Each row was made from one small tree. Brackets hold a mark, then the marks that hang from it, in the order of their numbers. Every link used is in the known rows. Write each row's tree.
Known rows
{q_291 {q_29 {q_713 q_529}} q_369}: [-0.06 -0.30  1.26 -1.29 -0.22  2.87  3.64 -1.20  0.41 -0.52  0.03  1.12
  0.10  0.29 -1.65 -0.40 -3.51  2.65 -0.10  1.65 -0.54 -0.02]
{q_929 {q_139 q_529} q_140}: [-0.37  2.41  0.50 -1.14  0.54 -0.80  3.11 -1.25  2.01  0.61 -2.24  0.22
 -0.96 -0.40 -2.12  0.11 -1.82 -0.50 -0.38  0.24  0.07 -0.16]
{q_29 q_291 {q_713 q_369 q_529}}: [-1.87  1.77  3.38 -1.41  1.61  2.92  3.42 -3.41 -1.16 -1.61  0.85  0.41
 -0.32 -1.06  3.69 -1.12  2.01  1.31 -1.18  2.29  1.80 -1.18]
{q_291 {q_369 q_713}}: [ 0.56  1.62  0.11 -0.54 -2.03 -0.11 -0.39 -0.03 -0.82 -0.63 -1.07  0.75
  1.02  0.07 -1.85 -0.08 -2.95 -0.96  0.21 -0.66 -2.70  0.55]
{q_529 {q_291 q_29 {q_369 q_713}}}: [ 3.12  3.15 -1.49 -0.63 -3.04  0.08  0.69  0.73 -1.10 -0.95 -0.48  1.99
 -0.29  0.62 -2.60 -0.33 -6.63  0.34  0.37 -0.43 -3.66  0.92]
{q_369 {q_713 {q_29 q_291} {q_529 q_139}}}: [-3.26  1.37  0.40 -2.01 -0.72 -0.49  1.14 -1.16 -2.12 -3.23  0.52  0.52
  0.13  0.07 -0.05 -2.88  1.30 -1.39 -3.19  0.23  1.94  0.21]
{q_291 q_29 {q_369 {q_713 {q_529 q_139}}}}: [-1.51  0.72 -0.66 -1.72 -2.65 -0.21  1.95  0.67 -0.57 -2.53 -0.45  1.31
  1.04  0.13 -3.64 -0.87 -3.64  0.32 -0.97  0.93 -1.28  0.46]
{q_139 {q_529 {q_291 q_29}}}: [ 1.72  3.18 -0.96 -0.34 -0.49  1.03  2.17 -0.76 -0.52 -0.46  0.67  0.45
 -1.76 -0.30 -1.39 -0.69 -2.38  0.39 -0.47 -0.43 -3.20  0.81]
{q_929 q_139}: [-0.46  1.72  1.04 -1.47 -0.89  0.08  0.85 -1.89 -0.05 -0.27 -1.37  1.41
 -0.72 -0.02 -0.05 -0.54 -1.05  0.12 -0.51  0.07 -0.20 -0.52]
{q_29 q_713}: [ 0.16  0.59  2.96 -0.72 -0.27  3.03  2.08 -2.20 -2.44 -0.40  0.89 -0.41
 -0.36 -1.14 -0.33  0.12 -0.78  0.13 -0.63 -0.08 -0.08 -0.31]
{q_713 q_29 q_369 {q_529 q_139}}: [-4.41 -0.91 -0.30  0.04 -1.05  0.92  1.67 -1.65 -2.20 -4.91 -1.34  0.23
  0.64  0.14  1.02 -2.90  5.20 -1.38 -2.44  1.68  3.75 -0.35]
{q_713 q_29 q_369 q_529}: [-2.70  0.07 -0.68 -0.26 -0.03  1.91  1.27 -2.24 -1.45 -4.21 -1.78  0.66
  0.74  1.16  2.18 -2.81  4.63 -0.81 -0.71  1.83  2.94 -0.35]
{q_139 {q_529 q_291 {q_713 q_29 q_369}}}: [ 0.53  2.50 -2.20  0.28 -0.90 -0.25  0.11 -0.95 -1.94 -1.97 -0.60 -0.29
 -2.56 -1.23  0.16 -0.93  0.58 -3.18 -2.73  0.44  0.83  0.42]
{q_369 {q_713 {q_29 q_291} q_529}}: [-1.72  2.09 -0.15 -2.22  0.25  0.51  0.81 -1.79 -1.26 -2.32  0.11  0.88
  0.27  1.07  1.17 -2.73  0.88 -0.89 -1.39  0.25  1.08  0.46]
{q_529 {q_291 q_29}}: [ 2.62  2.63 -0.18 -0.79 -1.89  2.26  1.82 -1.10 -2.07 -1.14  0.11  1.37
 -1.41  0.23 -1.15 -1.34 -2.66  0.79  0.50 -0.22 -1.51  0.46]
{q_139 {q_529 {q_291 {q_369 q_713}}}}: [ 1.21  3.29 -2.24 -0.17 -0.76 -1.90  0.05  0.76  0.20 -0.25 -0.02 -0.28
 -0.94 -0.27 -2.29  1.13 -3.09 -2.02 -1.10 -0.95 -5.01  1.15]
{q_529 q_139}: [-1.59  0.58  1.70 -0.29 -1.76  0.90  1.04 -1.10 -2.36 -1.72  0.00 -0.43
 -0.26 -1.23 -1.61 -1.36  1.74 -1.01 -1.51 -0.51  0.09  0.13]
{q_139 q_529}: [-1.00  1.64  0.42 -0.21  0.44  0.80  1.21 -1.38 -0.21 -0.29  0.17 -0.87
 -0.33 -0.83 -0.56 -0.57  1.31 -1.01 -0.72 -0.63 -2.30  0.49]
{q_529 q_713}: [ 1.06  1.30  1.05 -1.55 -1.68  1.86  0.62 -1.51 -2.30 -0.32 -0.12 -0.32
 -1.42 -1.51 -1.75 -0.54 -0.94 -1.83 -0.56 -0.28  0.55 -0.05]
{q_369 q_713}: [ 0.21  2.23  0.88 -1.22 -1.94  1.22  0.48 -1.17 -2.58 -1.73  0.18  0.30
  0.70 -0.30 -1.17 -0.28 -1.74 -1.54  0.24 -0.98 -1.52  0.20]
{q_29 q_291 q_713}: [ 0.21  2.16  4.38 -1.06  0.82  2.48  2.22 -2.65 -1.62  0.73  1.53  0.14
 -0.82 -1.51  1.39 -0.90 -0.76  1.04 -1.29 -0.01 -0.20 -0.38]

Write each row's tree
[-1.28  1.71  1.75  0.49 -0.16  1.18 -0.01 -2.37 -1.17 -1.90 -1.39  1.54
  0.27  0.12  3.97 -3.97  3.04  0.35 -1.42  1.03  2.00  0.01]
{q_713 {q_29 q_291} q_369}
[-0.11  0.13 -3.04 -0.47  0.09  0.00  0.48 -0.52  0.06 -1.98 -1.89  0.43
 -1.22  2.30 -0.80 -1.84  1.65 -0.80 -1.03  0.58  0.35  0.69]
{q_713 q_29 {q_529 {q_291 q_369}}}
[-0.55  1.08 -0.91 -0.49 -0.55  0.22  0.12 -1.05 -0.94 -0.43 -0.29 -0.56
 -1.67 -1.21 -1.62 -1.55  0.27 -2.72 -2.61 -0.42  0.46  0.84]
{q_139 {q_529 {q_713 q_29}}}
[-0.26  2.49  1.05 -0.98 -1.00  0.04 -0.34 -1.39 -1.97 -1.32 -0.05  1.38
  0.41  0.31  1.08 -2.72 -0.98 -0.78 -1.37 -0.74  0.12  0.72]
{q_369 {q_713 {q_29 q_291}}}
[-0.04  2.96  0.42 -1.20 -0.70 -0.71  2.70 -1.37  1.04 -0.23 -2.68  0.52
 -1.85 -2.10 -1.59  0.60 -2.72 -1.76 -1.15  1.57  2.02 -0.89]
{q_929 {q_139 {q_529 {q_713 q_369}}} q_140}
[ 2.11  1.26 -0.88 -0.88 -3.83 -0.21  0.95  1.00 -1.56 -0.28 -0.20  0.98
 -2.80 -1.52 -4.46 -0.78 -5.15 -0.40 -2.04  0.24 -0.64  0.53]
{q_529 q_139 {q_291 q_29 q_369} q_713}
[ 1.53  3.32 -1.70 -2.60 -1.70  1.78  2.61 -0.79 -2.45 -2.97  0.90  1.34
 -0.62  0.98 -1.81 -0.34 -3.86 -0.15  0.56  0.46 -1.25  0.31]
{q_369 {q_713 {q_529 {q_291 q_29}}}}
[-0.76 -0.15  0.03 -0.89 -0.31  0.33  2.92 -0.49 -1.41 -1.27  0.71 -0.95
 -1.96 -0.71 -2.42  0.90 -0.45 -0.54 -2.77  0.86 -0.04 -0.15]
{q_29 {q_713 {q_529 q_139 {q_291 q_369}}}}
[-0.45  0.86  0.87  0.27  0.06 -0.13 -0.78 -1.04  1.11  0.45 -1.88  1.26
 -0.04  0.84  1.17 -3.71  0.96  0.95 -1.40  0.10 -0.31  0.87]
{q_713 {q_29 {q_291 q_369}}}
[-1.08  0.27  0.91 -0.26 -1.83 -1.40 -0.87 -0.12 -0.42  0.36 -1.09  0.63
 -1.70 -1.27 -1.32 -3.16 -0.41 -1.15 -4.13  0.21  1.72  0.63]
{q_529 q_139 {q_713 {q_29 {q_291 q_369}}}}
[-2.64  0.42 -1.77  0.05 -1.17  0.26  1.53 -1.33 -3.09 -5.14 -0.96  0.10
 -0.97  0.43  0.77 -2.19  4.31 -1.92 -2.72  1.34  3.31 -0.14]
{q_713 q_29 q_369 {q_529 q_139 q_291}}
[ 1.17  1.95 -2.35 -0.49 -0.58 -0.44  0.07 -0.59 -1.68 -0.63  0.06 -0.81
 -3.32 -0.84 -1.83 -0.67 -0.26 -3.29 -2.87 -0.71 -0.01  0.95]
{q_139 {q_529 q_291 {q_713 q_29}}}
[ 2.10  2.49  1.50  0.09 -1.63  3.24  3.03 -1.91 -3.12 -1.93  0.60  1.47
 -1.09 -1.08  0.92 -0.10 -3.35  1.44 -0.44  1.20 -0.03 -0.40]
{q_529 {q_291 {q_29 {q_713 q_369}}}}
[ 0.81  2.34 -3.33  0.61 -0.89 -2.46 -0.73  0.86  0.16 -0.94 -0.71  0.14
 -0.76  0.62 -1.94 -0.18 -2.34 -2.37 -2.01 -0.93 -3.51  1.56]
{q_139 {q_529 {q_291 {q_369 {q_713 q_29}}}}}
[ 1.38  1.45 -3.20  0.19 -0.65 -1.68 -0.53  0.43  0.33  0.40 -1.10 -0.41
 -3.02 -0.56 -2.49 -0.65 -1.49 -2.76 -2.81 -0.37 -1.32  1.37]
{q_139 {q_529 {q_291 q_369} {q_713 q_29}}}
[ 0.44  3.08  1.46 -1.01 -0.95 -0.74 -0.34 -0.45  0.15  0.40 -0.49  1.22
  0.42 -0.15  0.14 -1.32 -2.72  0.19 -0.57 -0.34 -2.86  0.41]
{q_29 {q_291 {q_369 q_713}}}
[ 0.69  2.01 -1.08 -0.29 -3.06 -1.73  0.08  0.95 -2.45 -1.57 -0.14  0.21
 -0.76 -0.58 -3.23  0.50 -2.91 -2.18 -1.88 -0.99 -2.43  0.59]
{q_529 q_139 {q_291 {q_369 q_713}}}
[ 0.02  1.74 -0.92 -1.44 -0.47 -1.35  1.93 -0.93  1.18  0.47 -2.73  0.25
 -2.21 -0.67 -3.29 -0.72 -2.99 -2.37 -2.19  0.22  2.84  0.10]
{q_929 {q_139 {q_529 {q_713 q_29}}} q_140}
[-0.05  0.93 -2.09  0.31 -3.10 -2.37 -0.78  1.10 -2.44 -2.45 -0.85  0.61
 -0.58  0.47 -2.80 -1.05 -2.07 -2.52 -2.84 -0.95 -0.85  1.09]
{q_529 q_139 {q_291 {q_369 {q_713 q_29}}}}
[-0.16  2.00  1.36 -0.42 -1.12  1.07 -0.28 -2.09 -2.00 -1.21 -1.09  1.28
 -1.18 -1.15  2.49 -3.35  1.23 -0.97 -2.08  1.09  3.13 -0.27]
{q_529 {q_713 {q_29 q_291} q_369}}
[-3.07 -0.78 -1.63 -0.79 -1.94 -1.21  0.43  0.44 -1.05 -3.36 -1.28  0.42
  1.02  0.77 -2.46 -1.56 -0.11 -1.96 -2.43  0.40  0.55  0.59]
{q_291 {q_369 {q_713 q_29 {q_529 q_139}}}}
[-1.73  1.26  1.79 -0.18 -2.09  0.06 -0.08 -1.40 -2.55 -2.08 -0.55  0.89
 -1.30 -2.20  1.35 -3.35  1.46 -1.57 -3.91  1.09  3.78 -0.30]
{q_529 q_139 {q_713 {q_29 q_291} q_369}}
[-1.27  1.00  1.55 -0.37 -3.00  0.92  0.79 -1.06 -3.50 -2.53 -0.51 -0.11
 -1.10 -2.81 -0.94 -0.78  0.74 -2.28 -2.28  0.79  2.32 -0.76]
{q_529 q_139 {q_713 q_369}}
[-1.51  1.05 -2.51 -1.46 -1.80 -0.62  1.07 -0.35 -3.53 -4.47  0.49 -0.29
 -0.89  0.66 -2.13 -1.10  0.71 -3.26 -2.78 -0.17  1.52  0.50]
{q_369 {q_713 q_29 {q_529 q_139 q_291}}}
[ 0.44  1.39  3.53 -0.39  0.70  1.20  1.52 -1.59  0.47  1.78  0.16  0.56
 -0.69 -1.01  0.69 -0.92 -1.76  1.75 -1.42  0.45 -1.47 -0.01]
{q_29 {q_291 q_369} q_713}
[-1.67 -1.06  1.58 -1.10 -1.12  1.81  3.76 -0.55 -0.36 -1.32  0.39  0.58
 -0.05 -0.69 -2.77 -0.67 -2.96  1.92 -1.82  1.66  0.02 -0.10]
{q_291 {q_29 {q_713 {q_529 q_139}}} q_369}
[-0.10  0.75 -1.50 -0.97 -1.72  0.05  2.57  0.33 -0.29 -1.98 -0.48  0.74
 -1.34  0.65 -2.86 -1.24 -1.43  1.02 -1.19  1.07 -0.85  0.48]
{q_713 {q_529 q_139 {q_291 q_29 q_369}}}
[-1.07  0.61  2.14 -1.11 -0.40  4.29  4.31 -2.53 -1.75 -2.88  0.38  1.29
  0.61 -0.53  1.18 -0.75 -1.24  2.00  0.06  2.61  1.65 -0.90]
{q_291 {q_29 {q_713 q_369 q_529}}}
[-0.03  2.49 -1.31 -2.34 -2.63  0.57  2.95 -0.19 -3.18 -3.81  1.35  0.71
 -0.81 -0.01 -2.87 -0.37 -3.21 -0.79 -1.21  0.25 -0.38  0.15]
{q_369 {q_713 {q_529 q_139 {q_291 q_29}}}}
